Each row was made from one small tree. The marks that hang from a mark follow it in brackets, in alphabetical order. Every link used is in the known rows. Write each row's tree.
(in the rows, 128 means zero)
Known rows:
L[G[E U[Q]] S]: [119,148,186,134,117,94,163,140,126,188,78,92,88,96,140,102,61,94,162,168,175,81,137,83,139,108,147,137,93,166,156,116,130,74,175,148,138,115,126,145,147,131,79]
S[E[F V] G L]: [166,124,146,113,115,124,110,187,136,166,78,117,63,91,133,94,65,114,159,208,134,132,126,55,116,86,164,77,190,93,85,104,123,101,112,86,120,146,134,120,123,84,124]
Q[G S[U]]: [144,135,157,128,124,77,120,123,160,124,107,133,121,131,136,125,83,93,144,133,111,107,154,127,121,118,129,177,142,81,141,127,88,131,138,124,131,115,119,142,162,105,111]
Q[S[V]]: [141,113,159,120,121,103,125,130,175,117,95,136,113,120,121,114,85,85,150,166,108,113,150,142,138,126,134,127,136,93,127,111,107,121,121,114,151,101,133,140,164,120,129]
E[F[G[U]] S]: [167,136,162,129,132,95,141,167,149,147,153,129,97,93,135,148,105,77,152,156,125,86,146,97,118,109,159,129,127,121,189,107,111,96,127,107,155,119,130,134,123,76,114]
F[S[E G] V]: [148,144,178,121,95,112,115,156,188,154,126,123,89,98,142,126,85,84,177,172,140,146,132,82,149,112,144,110,172,102,108,115,146,97,126,105,111,108,131,135,154,83,131]
F[G S[U]]: [148,146,173,120,106,94,135,122,166,124,165,122,114,115,128,143,95,80,161,143,132,128,138,102,124,116,146,168,142,105,150,121,117,120,142,107,129,112,136,131,181,102,109]
V[E[F G[Q S[U]]]]: [151,160,136,133,141,92,131,191,137,206,117,89,82,104,130,117,65,99,156,147,167,67,170,95,114,96,165,112,116,134,155,112,106,96,111,114,148,132,131,109,111,80,116]
Q[G]: [150,143,155,130,128,98,146,129,164,134,104,140,133,133,151,113,114,100,123,127,123,119,140,120,112,119,139,148,141,103,138,118,111,121,126,110,111,122,106,125,146,127,109]
V[E[S[G]] F]: [145,163,174,142,125,91,134,189,192,188,109,147,105,99,129,141,78,118,130,159,143,115,133,114,135,95,199,108,134,117,154,125,108,67,111,132,147,117,123,102,124,67,141]
V[E[F G[S]]]: [153,145,142,132,152,100,150,191,163,197,106,127,108,106,137,143,80,105,152,150,160,79,151,88,134,99,170,112,135,133,173,104,105,86,96,104,138,121,121,124,110,83,129]
F[S[G]]: [139,148,170,113,109,105,142,127,179,133,136,144,107,105,129,132,98,98,143,156,140,127,127,109,139,118,164,152,149,104,114,124,126,96,131,109,129,120,124,135,163,103,129]
Q[S[E F L[G]] U]: [136,163,164,118,101,99,105,159,147,176,65,120,46,108,125,103,39,114,158,157,123,107,130,91,139,92,132,127,124,83,127,136,100,109,141,118,120,128,147,146,136,72,125]
E[F[S] G[U]]: [154,140,139,111,141,86,153,146,149,168,139,119,93,106,133,150,91,97,147,153,134,78,150,90,124,113,165,155,138,137,177,101,102,91,115,93,146,135,134,142,126,93,109]
F[E[V] G]: [171,140,167,146,131,107,150,162,163,125,147,139,126,124,147,113,125,84,181,147,129,148,158,86,126,112,136,94,155,127,164,95,122,102,118,101,106,103,129,124,136,121,122]
U[Q[G[S[F V]]]]: [136,134,161,107,111,133,108,149,168,183,87,112,97,99,93,92,76,77,137,160,109,77,144,108,97,110,119,106,139,91,133,127,91,136,138,124,149,114,103,113,148,125,125]
V[E[S[F L[G[Q]]]]]: [152,172,175,130,119,120,120,201,146,188,88,105,50,91,144,97,67,108,133,155,153,88,122,102,139,79,181,86,133,121,126,132,118,104,140,105,132,136,131,122,129,61,122]
E[S V[F]]: [163,113,160,130,144,112,138,176,153,141,108,137,118,93,128,143,109,112,132,172,120,113,137,132,125,111,163,109,141,102,168,94,100,104,92,109,144,117,132,114,135,98,137]
F[G[S U] V]: [159,125,159,112,107,89,125,123,157,131,169,115,104,112,134,157,100,48,166,155,150,103,158,97,132,116,121,118,128,118,183,84,137,116,140,116,126,69,139,126,154,82,97]
F[S[U] V]: [153,125,155,126,105,103,115,128,164,126,142,114,99,117,136,151,91,92,157,158,123,135,142,132,149,124,128,160,152,100,146,107,122,124,119,106,130,108,147,134,174,101,119]
L[G[Q S U]]: [129,160,164,108,117,96,153,120,108,163,124,94,84,111,137,94,86,82,130,145,177,58,153,105,114,115,143,128,87,140,137,103,130,109,157,132,132,101,139,118,145,111,83]
Q[G[F[S[L V]] U]]: [163,136,154,102,96,90,119,127,163,144,113,99,59,126,130,143,68,70,102,152,122,84,153,83,114,84,144,125,147,106,149,105,103,150,146,95,150,112,135,122,141,87,90]
V[E[F]]: [154,147,138,160,138,108,154,181,171,178,106,128,104,127,141,126,90,124,133,142,134,109,146,126,141,107,157,111,137,141,167,114,114,86,95,104,133,133,126,112,117,100,121]
L[G[E Q]]: [138,177,180,136,124,103,159,152,132,176,91,84,86,113,157,73,92,96,133,128,170,100,153,96,120,116,142,111,103,156,129,114,133,102,143,112,126,130,128,116,138,134,88]
L[S[U V[E[F G]]]]: [143,124,164,125,121,80,121,182,144,163,72,128,99,103,128,120,48,106,178,203,133,112,146,93,114,108,183,128,145,116,126,103,100,99,115,134,169,115,141,128,145,101,121]
F[E]: [148,145,152,153,122,116,154,149,170,142,129,134,115,138,147,115,116,105,149,132,136,130,153,117,142,114,133,123,122,135,150,115,135,90,117,109,116,116,123,130,133,120,122]
U[G Q[S]]: [120,139,151,138,131,112,123,106,165,187,117,113,120,103,79,89,72,81,173,118,120,91,155,128,130,125,134,143,125,99,149,158,97,101,148,132,122,129,99,135,158,160,141]
V[E[F G S[L]]]: [171,143,145,132,154,104,132,215,157,187,94,126,80,94,156,140,75,112,154,162,148,91,129,86,142,80,200,112,153,116,159,120,104,86,104,87,136,144,122,141,106,64,139]
Q[G[S[V]] U]: [143,142,150,114,113,77,128,135,149,135,85,145,106,129,130,116,83,82,130,152,119,95,158,123,102,113,133,146,115,68,138,105,93,143,112,140,131,96,121,126,143,111,123]
Q[U[G]]: [124,157,134,135,118,75,135,103,138,156,113,142,118,128,106,104,90,101,138,123,127,118,157,132,112,127,148,167,110,93,145,126,107,109,113,141,108,128,116,123,151,145,124]
F[V[E[S[G L U]]]]: [162,134,160,131,108,93,86,174,158,149,108,124,74,97,148,136,66,98,161,189,141,134,127,108,151,92,174,118,166,88,119,114,128,103,119,116,124,113,134,130,150,61,126]
U[G[Q S[E F L]]]: [130,158,148,105,92,136,97,155,132,208,115,75,42,87,84,81,52,68,147,141,166,72,153,59,110,78,141,75,130,102,95,137,131,127,158,111,124,130,113,110,138,73,124]
F[S V]: [161,127,159,131,114,116,133,139,185,130,140,125,100,116,145,149,107,89,156,145,127,135,137,132,161,124,130,137,150,110,155,109,130,114,115,94,120,104,141,137,158,107,128]
V[F[S]]: [147,143,158,130,117,112,152,144,194,165,134,130,109,124,122,154,95,115,122,130,128,121,136,133,138,117,155,141,124,120,172,122,105,94,115,103,147,118,144,108,144,104,131]
L[G S[V]]: [134,127,207,106,111,103,147,142,142,134,62,148,117,104,143,93,75,103,169,192,136,128,115,99,116,131,171,130,130,115,101,107,113,104,144,136,150,94,146,138,167,146,119]
U[Q[G]]: [139,143,149,137,130,117,137,129,164,173,98,114,127,125,126,91,103,99,139,125,118,105,138,132,111,121,126,141,132,108,147,141,106,111,139,119,111,135,99,121,145,156,112]
L[G[E[F]]]: [147,158,179,135,134,108,161,168,142,183,79,113,98,107,154,104,84,116,132,147,144,105,140,80,124,117,147,123,128,151,154,105,112,93,117,101,143,131,130,123,123,129,104]
G[F[E] Q[S]]: [164,163,162,158,111,112,135,166,183,165,142,75,67,126,124,115,86,73,152,96,149,91,200,116,139,104,111,87,84,146,176,135,123,102,139,108,155,112,147,114,100,100,123]

Write each row's tree:
[159,165,152,153,123,118,155,189,161,189,123,68,52,105,141,114,87,89,136,121,156,81,173,105,139,103,132,100,109,155,164,121,128,102,120,87,156,149,135,118,110,91,109]  G[E[F[S]] Q]
[138,159,145,130,114,85,138,150,147,159,92,131,103,126,141,121,84,92,139,134,145,92,155,98,115,99,123,145,109,83,145,116,113,122,123,141,100,111,111,131,130,87,115]  Q[G[S[E]] U]
[147,166,156,143,99,77,122,137,168,184,123,94,71,109,106,146,64,71,140,113,141,108,184,90,138,105,124,131,109,118,189,113,111,120,109,121,133,118,131,120,126,111,121]  Q[U[G[E F[S V]]]]
[153,135,147,135,130,120,149,174,124,158,113,67,72,95,134,108,94,70,134,152,186,69,181,102,135,93,118,75,103,140,148,84,140,126,118,104,133,114,122,116,130,89,100]  G[E[V] Q S]
[154,133,123,108,125,104,126,164,126,188,95,94,60,110,145,118,64,104,151,175,150,91,139,54,118,82,157,110,149,126,133,104,126,91,131,86,121,151,133,135,114,74,94]  S[E[F G[U]] L]
[129,160,153,117,98,86,108,115,132,141,124,101,93,111,117,81,79,97,136,162,147,120,156,122,92,124,152,144,127,106,82,126,129,104,140,135,138,132,131,101,162,118,98]  S[G[Q] U]
[132,184,151,138,103,75,133,146,146,169,103,96,69,110,133,86,79,92,130,139,164,111,174,113,116,111,143,119,96,125,119,121,135,88,128,133,130,136,124,110,127,104,101]  S[G[E Q[U]]]
[158,141,148,139,137,91,129,159,174,164,110,126,118,121,158,127,96,99,165,152,144,135,146,115,146,116,156,110,154,127,160,97,125,92,100,104,107,110,125,127,135,109,118]  F[V[E[G]]]
[173,166,184,142,105,103,131,172,186,159,163,73,64,105,154,129,97,47,181,121,158,126,168,92,148,110,123,89,131,139,175,112,142,117,143,88,127,107,141,124,140,87,109]  F[G[E Q] S V]
[134,128,166,105,101,129,118,169,161,168,90,101,66,89,101,125,69,70,117,184,144,73,158,80,127,91,118,79,128,122,131,84,122,132,117,107,172,100,118,117,147,70,112]  G[E S[F V]]
[142,147,156,111,100,99,126,121,156,145,151,119,96,111,110,129,99,79,129,154,123,106,144,98,108,110,131,120,135,130,164,102,121,109,146,109,139,111,126,114,153,88,90]  S[F[G[U]]]
[145,158,163,130,107,72,130,139,154,149,136,73,63,112,130,102,73,40,158,147,151,81,191,97,123,103,126,90,104,141,162,102,129,115,160,118,153,103,131,125,145,86,80]  F[G[E Q[S[V]] U]]
[125,158,184,116,107,130,116,150,136,197,105,108,91,95,104,97,66,102,159,158,136,83,141,78,113,111,127,130,118,122,137,126,102,103,147,135,142,108,130,119,150,115,120]  L[G[S[F[E] U[Q]]]]
[151,144,145,141,125,82,134,158,161,167,101,115,87,123,143,125,74,88,153,142,118,77,165,87,128,98,124,127,138,111,164,116,104,106,141,116,130,123,117,144,116,75,102]  Q[G[U] S[E[F]]]
[170,128,157,97,110,99,98,140,162,156,130,87,71,105,132,163,67,82,152,153,142,117,149,77,127,100,146,138,152,105,156,107,106,128,124,81,142,118,153,129,142,93,114]  E[G[F[S[L U] V]]]
[156,122,157,105,103,86,109,132,177,143,117,121,70,124,113,141,52,75,148,166,111,110,147,110,126,100,157,110,138,92,157,112,91,116,147,105,165,96,156,121,153,79,114]  Q[S[L V[F[G[U]]]]]
[146,159,147,129,110,83,144,115,138,140,166,91,94,126,134,104,106,65,143,130,154,101,166,117,107,117,137,119,103,142,158,110,139,103,158,118,125,114,134,109,147,110,78]  F[G[Q U]]
[156,141,158,128,120,93,120,166,142,149,87,104,79,106,159,132,81,89,122,150,142,95,141,82,126,78,149,146,143,97,135,118,114,134,136,105,131,136,106,145,144,72,99]  Q[G[E[S[L U]]]]
[149,160,167,120,111,106,122,165,138,170,65,101,58,123,151,58,53,105,139,173,146,114,127,105,121,96,182,80,142,117,90,120,117,122,139,106,128,124,146,110,150,118,105]  S[L[G[Q]] V[E]]
[121,154,158,129,111,142,113,144,163,219,129,107,94,89,63,93,72,73,166,128,134,74,160,81,117,105,125,103,123,116,149,146,105,104,144,135,134,118,95,117,139,126,146]  U[G[S[F[E]]] Q]
[155,119,144,105,109,104,129,142,123,140,140,100,76,102,134,135,79,62,162,184,169,90,145,55,128,75,138,93,146,111,146,83,141,121,148,102,106,99,131,131,152,59,87]  F[G[S[E[V] L] U]]
[145,140,147,97,70,111,70,148,152,175,104,100,28,92,117,110,52,87,146,208,135,124,129,55,125,82,139,76,179,102,89,103,146,100,150,104,122,120,135,120,141,41,96]  S[E F[V] G[U] L]
[141,161,149,146,121,69,130,148,168,150,81,135,101,133,146,113,76,96,160,125,119,109,162,118,130,106,120,151,118,77,151,133,102,115,129,137,100,120,116,150,131,93,121]  Q[G S[E] U]
[117,154,148,144,125,116,136,123,149,213,104,89,108,100,91,81,75,82,150,125,145,92,160,96,124,112,132,123,123,133,148,139,118,98,139,127,119,144,85,120,149,160,112]  U[G[E] Q]
[163,136,178,123,100,93,111,131,176,124,169,117,106,114,137,154,94,69,183,150,122,149,143,106,135,125,133,150,161,100,162,109,121,126,133,101,124,95,148,129,177,97,116]  F[G S[U] V]
[149,143,191,131,94,103,140,162,181,151,116,132,97,103,127,137,80,91,164,157,158,129,150,73,129,105,156,114,115,134,134,124,134,72,146,130,157,99,139,125,120,102,127]  L[S[G[F[E]]]]
[163,149,158,140,110,124,144,173,199,173,134,125,71,135,136,154,84,115,143,127,132,131,137,103,155,89,161,120,133,123,169,134,108,90,124,90,135,120,152,120,126,78,139]  V[F[E S[L]]]
[153,164,155,146,106,113,144,161,155,185,116,43,60,113,129,114,83,74,105,110,176,82,192,100,121,95,110,78,86,168,166,111,141,112,131,98,158,133,131,93,106,110,85]  G[E F Q]
[146,107,142,95,146,94,127,135,110,133,110,120,129,94,123,132,93,92,158,192,153,91,153,90,106,111,148,141,150,96,134,74,102,125,104,111,124,108,122,133,161,110,112]  E[G[S[U]] V]
[140,164,150,129,108,105,128,118,146,185,137,79,92,112,91,90,83,71,123,101,151,94,181,101,97,114,138,104,108,130,142,133,119,121,140,118,140,130,120,90,128,145,111]  U[G[F Q]]
[168,124,151,136,115,112,114,161,165,152,136,115,85,111,131,152,84,102,159,159,107,121,147,123,137,126,131,146,157,107,163,110,103,118,99,94,152,122,156,126,142,96,129]  E[F[S[U] V]]
[149,163,168,125,103,95,130,132,154,139,172,89,89,114,128,117,90,71,163,129,145,117,155,111,115,117,143,147,123,115,143,131,123,123,154,110,135,120,143,119,170,100,105]  F[G[Q] S[U]]
[141,120,174,96,107,93,97,124,135,127,71,124,80,116,128,99,42,100,158,188,112,116,128,111,124,112,155,148,151,74,93,118,91,137,143,112,152,109,153,143,183,112,113]  Q[S[L[G] U V]]
[146,125,177,103,108,109,133,136,166,126,135,133,119,108,119,125,93,59,157,165,138,109,145,95,111,116,142,108,133,100,141,98,120,129,128,114,145,81,127,121,164,107,120]  F[G[S[V]]]
[129,131,157,117,117,88,151,146,135,157,98,116,107,103,146,125,81,91,178,181,173,102,139,71,129,100,159,132,119,138,131,102,145,73,154,132,120,115,124,152,143,92,94]  L[S[E[G[U]]]]
[135,126,143,121,102,120,99,156,118,156,92,101,88,96,104,98,78,110,141,206,118,118,147,86,103,99,115,102,168,107,110,88,121,126,114,111,124,136,127,110,160,86,98]  S[E[V] F U]
